Each row comes from the steps of one walk. Every step used is in the known rows, and no mark comes twice. Write the walk behind each row, first mark first.
Known rows
pipo > vife > duful > puzi > duzipab > vemef: [-1.06  1.81 -0.84  0.40  1.10 -0.18 -1.77  0.34 -0.65  0.32 -0.98 -0.15
  1.09  0.27  0.42  0.45  1.29  1.67  1.50 -0.03 -4.02  3.45]
vife > pipo > tasak > duful > puzi > duzipab > vemef: [-0.03 -0.37  3.04  1.49  1.02  2.61 -3.48  1.32 -1.43 -2.67  0.05 -0.84
  0.15 -0.34 -1.89 -3.01  1.18 -0.74  0.01  0.31 -2.82  5.19]
vife > pipo > tasak > duful > puzi: [ 0.51 -0.49  4.84  1.16  0.30  1.75 -1.77  0.92 -0.03 -1.12  1.88 -0.51
 -0.79 -0.35 -0.88 -3.61  0.85 -0.78  1.60 -0.49 -1.46  2.46]
ripob > duzipab: [-0.63 -0.28  0.79 -0.46 -0.21  0.21 -0.55  1.03 -0.08  1.22 -0.22  0.74
 -0.14 -1.28  1.82 -0.95  2.01 -3.38 -1.07  1.75 -0.36 -0.90]
ladi > vife > pipo > tasak > duful > puzi: [-0.53 -0.71  5.61  2.41 -0.07  1.39 -2.87  1.35 -1.94  1.03  2.94 -1.88
 -0.30  0.05 -0.14 -3.80  1.23 -2.35  2.92 -0.70 -0.66  2.97]
vemef > duzipab > tasak > duful > puzi: [ 0.71 -0.07  0.34 -2.08  0.07  1.48 -1.28  0.92  0.24 -0.74  2.17 -1.44
  0.89 -2.85  1.82 -1.66 -0.40  2.22  0.94 -1.67  0.91  1.71]
vemef > pipo: [-0.10 -1.06  0.47 -0.32 -1.70  0.72 -0.38  1.04 -1.07 -1.03 -0.93 -0.74
  2.15 -1.05 -1.07 -0.61  0.62 -1.80  0.52 -0.25  0.67  2.47]
puzi > duzipab: [ 0.65 -0.62  0.90  1.35  0.03  0.98 -0.58 -0.12 -0.89 -0.06 -2.21  0.85
  0.62 -1.21  0.08 -1.21  2.00 -1.04  0.27  0.68 -1.33  3.69]
pipo > tasak: [-0.37  0.24  1.63  1.67  0.63  2.59 -0.57 -0.21 -0.72 -0.74  1.19  0.37
  0.11 -0.91 -1.91 -0.58  0.67 -1.84 -0.19  1.01  0.08  1.46]
ladi > vife > duful > puzi: [-1.48 -0.11  2.21  2.10 -1.02 -1.39 -1.21 -0.20 -1.47  3.97  1.40 -2.05
  1.52  0.59  3.76 -1.33  1.26 -0.98  3.53 -0.87 -1.44  2.12]
vife > duful > puzi > duzipab > vemef: [-1.06  0.30 -0.54  1.15  0.13 -0.21 -1.96 -0.36 -1.01  0.29 -1.58 -1.03
  1.96  0.13  2.10 -0.33  1.00  0.79  0.35  0.13 -3.70  4.34]
pipo > tasak > duful: [-0.22 -0.05  2.13  0.02  0.39  3.57 -2.50 -0.10 -0.19 -1.58  2.43  0.89
 -1.44 -1.22 -1.53 -1.54 -0.23 -1.25 -0.16  0.07  0.81  2.38]
vife > duful > puzi: [-0.73  0.20  1.36  0.69 -0.59 -1.06 -0.11 -0.62  0.33  1.80  0.31 -0.68
  1.22  0.17  3.11 -1.09  0.74  0.71  2.10 -0.61 -2.35  1.57]
puzi > duzipab > tasak > duful: [-0.28 -1.26 -0.10 -0.39  0.49  3.02 -2.97 -0.47  0.75 -2.86 -0.49  0.54
  0.20 -1.55  1.09 -1.87  0.44  0.89 -1.27  0.31  0.15  4.32]
ladi > vife: [-1.22 -0.49  1.29  1.78 -0.87  0.88 -2.04  0.26 -2.14  2.58  0.35 -1.16
  1.20 -0.53  1.16 -1.20  1.85 -2.16  1.39  0.21  0.89  1.91]
duzipab > tasak > duful > puzi: [-0.99 -0.29  0.68 -2.00  0.30  1.86 -1.45 -1.27  2.05 -1.12  1.90 -1.16
  0.35 -1.33  1.66 -2.98  0.50  2.97 -0.11 -0.21  0.04  1.02]
duzipab > puzi: [-1.22  0.25 -0.99  0.55  0.09  2.86 -2.11 -0.87 -0.84  0.54 -1.57  0.03
  0.43 -0.79 -0.88 -0.13  1.81  0.09 -1.65  1.10 -1.44  1.05]
pipo > vife > duful > puzi: [-0.72  1.58  1.02  0.03  0.43 -1.05 -0.12  0.13  0.61  1.85  1.07  0.32
  0.38  0.27  1.49 -0.22  0.96  1.71  3.08 -0.86 -2.75  0.57]
tasak > duful > puzi > duzipab: [ 0.96 -0.41  2.58 -1.04  0.17  0.59 -0.82 -0.60  0.47  0.40 -0.26  0.20
 -0.87 -1.72  0.39 -3.86  1.51  1.18  1.65 -0.45 -1.69  3.68]

Write each row's walk
[ 0.66  0.34 -1.38  0.27 -0.18  2.46 -1.78  1.41 -2.64  0.95 -1.24 -0.21
  0.93 -2.28 -0.89  1.37  0.95 -0.55 -0.50 -0.32 -0.81  1.91]	vemef > duzipab > puzi
[-0.90  0.54 -2.09  0.46 -0.60  0.72 -2.80  2.34 -1.98 -2.35 -1.82  0.02
  2.58  0.33 -1.36  2.15 -0.22 -1.15  0.68 -0.50 -2.21  5.45]	puzi > duzipab > vemef > pipo > vife > duful
[ 1.21 -0.85  3.33 -0.55  0.05  1.77  0.22  0.71 -0.53 -1.97  1.51 -0.47
 -0.24 -1.76 -3.82 -3.12 -0.04 -1.05  2.05 -0.59 -0.61  4.89]	vemef > pipo > tasak > duful > puzi > duzipab
[-0.56 -0.29 -0.54  1.07  0.05  3.08 -1.60  1.29 -2.61 -3.65 -0.84 -0.81
  2.26 -1.04 -4.52  0.32  0.15 -2.73 -1.28  1.27 -0.32  5.44]	puzi > duzipab > vemef > pipo > tasak
[-0.79 -0.55  3.77  2.74  0.54  2.34 -4.59  1.76 -3.16 -0.59  1.02 -2.15
  0.50  0.02 -1.51 -3.40  1.34 -2.20  1.35  0.11 -1.95  5.74]	ladi > vife > pipo > tasak > duful > puzi > duzipab > vemef
[-0.51  0.04 -0.50  0.26  0.12 -0.54  0.53  0.95  0.60 -1.74 -0.07 -0.77
  2.69 -0.05 -0.03  0.31  0.05  1.51  2.40 -1.00 -2.54  3.62]	vemef > pipo > vife > duful > puzi > duzipab > tasak
[-0.84 -0.37 -0.75  0.27 -1.25 -0.74 -1.05  0.87 -1.63 -1.05 -1.88 -1.89
  3.23  0.02  0.42 -0.26  0.27 -0.25  1.07 -0.56 -2.87  5.40]	vife > duful > puzi > duzipab > vemef > pipo
[-1.85  1.00 -2.48 -0.52 -1.05  0.84 -3.05  2.13 -1.59 -2.12 -0.30 -0.54
  2.67  0.60 -0.84  2.50 -0.75 -0.75  0.54 -0.91 -0.98  2.98]	duzipab > vemef > pipo > vife > duful
[-0.34 -0.63  0.06 -0.47 -0.13  4.16 -3.50  1.57 -1.91 -4.52  0.37 -0.43
  0.62 -1.43 -4.29 -0.57 -0.87 -2.31 -1.23  0.16  0.44  6.12]	puzi > duzipab > vemef > pipo > tasak > duful
[-1.16  0.38  0.85 -2.23 -0.26  2.76 -2.04  0.71 -0.93 -2.78  2.57 -2.06
  0.67 -1.25 -3.53 -1.89 -0.61 -0.26 -0.01 -0.18  0.42  3.19]	duzipab > vemef > pipo > tasak > duful > puzi
[-0.17  0.73 -0.25 -2.96  0.10  1.33 -2.06  1.57 -0.67 -1.96 -0.20 -0.66
  0.54 -1.36 -3.34 -1.68  0.56  1.36  1.25 -0.71 -1.43  4.43]	tasak > duful > puzi > duzipab > vemef > pipo > vife
[ 0.29 -0.28  1.71  1.77 -0.16 -1.29  0.29 -0.62 -0.11  1.41 -1.25  0.03
  0.99 -0.18  2.52 -1.23  1.18  0.45  2.31 -0.51 -3.51  3.84]	vife > duful > puzi > duzipab
[ 1.29 -0.98  5.24  2.09  0.73  1.55 -1.46  0.99 -0.55 -1.49  0.30  0.12
 -0.91 -0.74 -1.37 -3.90  1.22 -0.97  1.66 -0.28 -2.67  4.74]	vife > pipo > tasak > duful > puzi > duzipab
[-0.33  0.59  1.37 -0.63  1.55  3.12 -2.41 -0.23 -0.61 -1.97  1.40 -0.61
 -0.59 -1.27 -2.52 -2.50  0.58  0.60 -0.39  0.96 -1.65  4.15]	pipo > tasak > duful > puzi > duzipab > vemef
[ 0.59  0.14  1.01  0.30 -0.44 -1.44  0.83  1.46 -0.50  0.29 -0.76 -0.06
  1.56 -0.09 -0.91 -0.19  0.61  0.19  3.77 -1.46 -3.24  3.98]	vemef > pipo > vife > duful > puzi > duzipab
[-0.90 -1.36  3.02  3.67 -1.33  0.36 -2.99  1.76 -2.92  1.58 -1.00 -1.52
  2.11  0.40  1.74 -1.72  2.37 -3.50  1.66 -0.44 -0.57  2.81]	ladi > vife > pipo
[-0.42  0.97 -0.76 -1.38  0.40  0.42 -0.09  1.52 -1.30 -0.98 -1.44 -1.28
  1.90 -1.11 -3.61 -0.73  1.60  0.81  1.21  0.15 -2.19  3.41]	duful > puzi > duzipab > vemef > pipo > vife
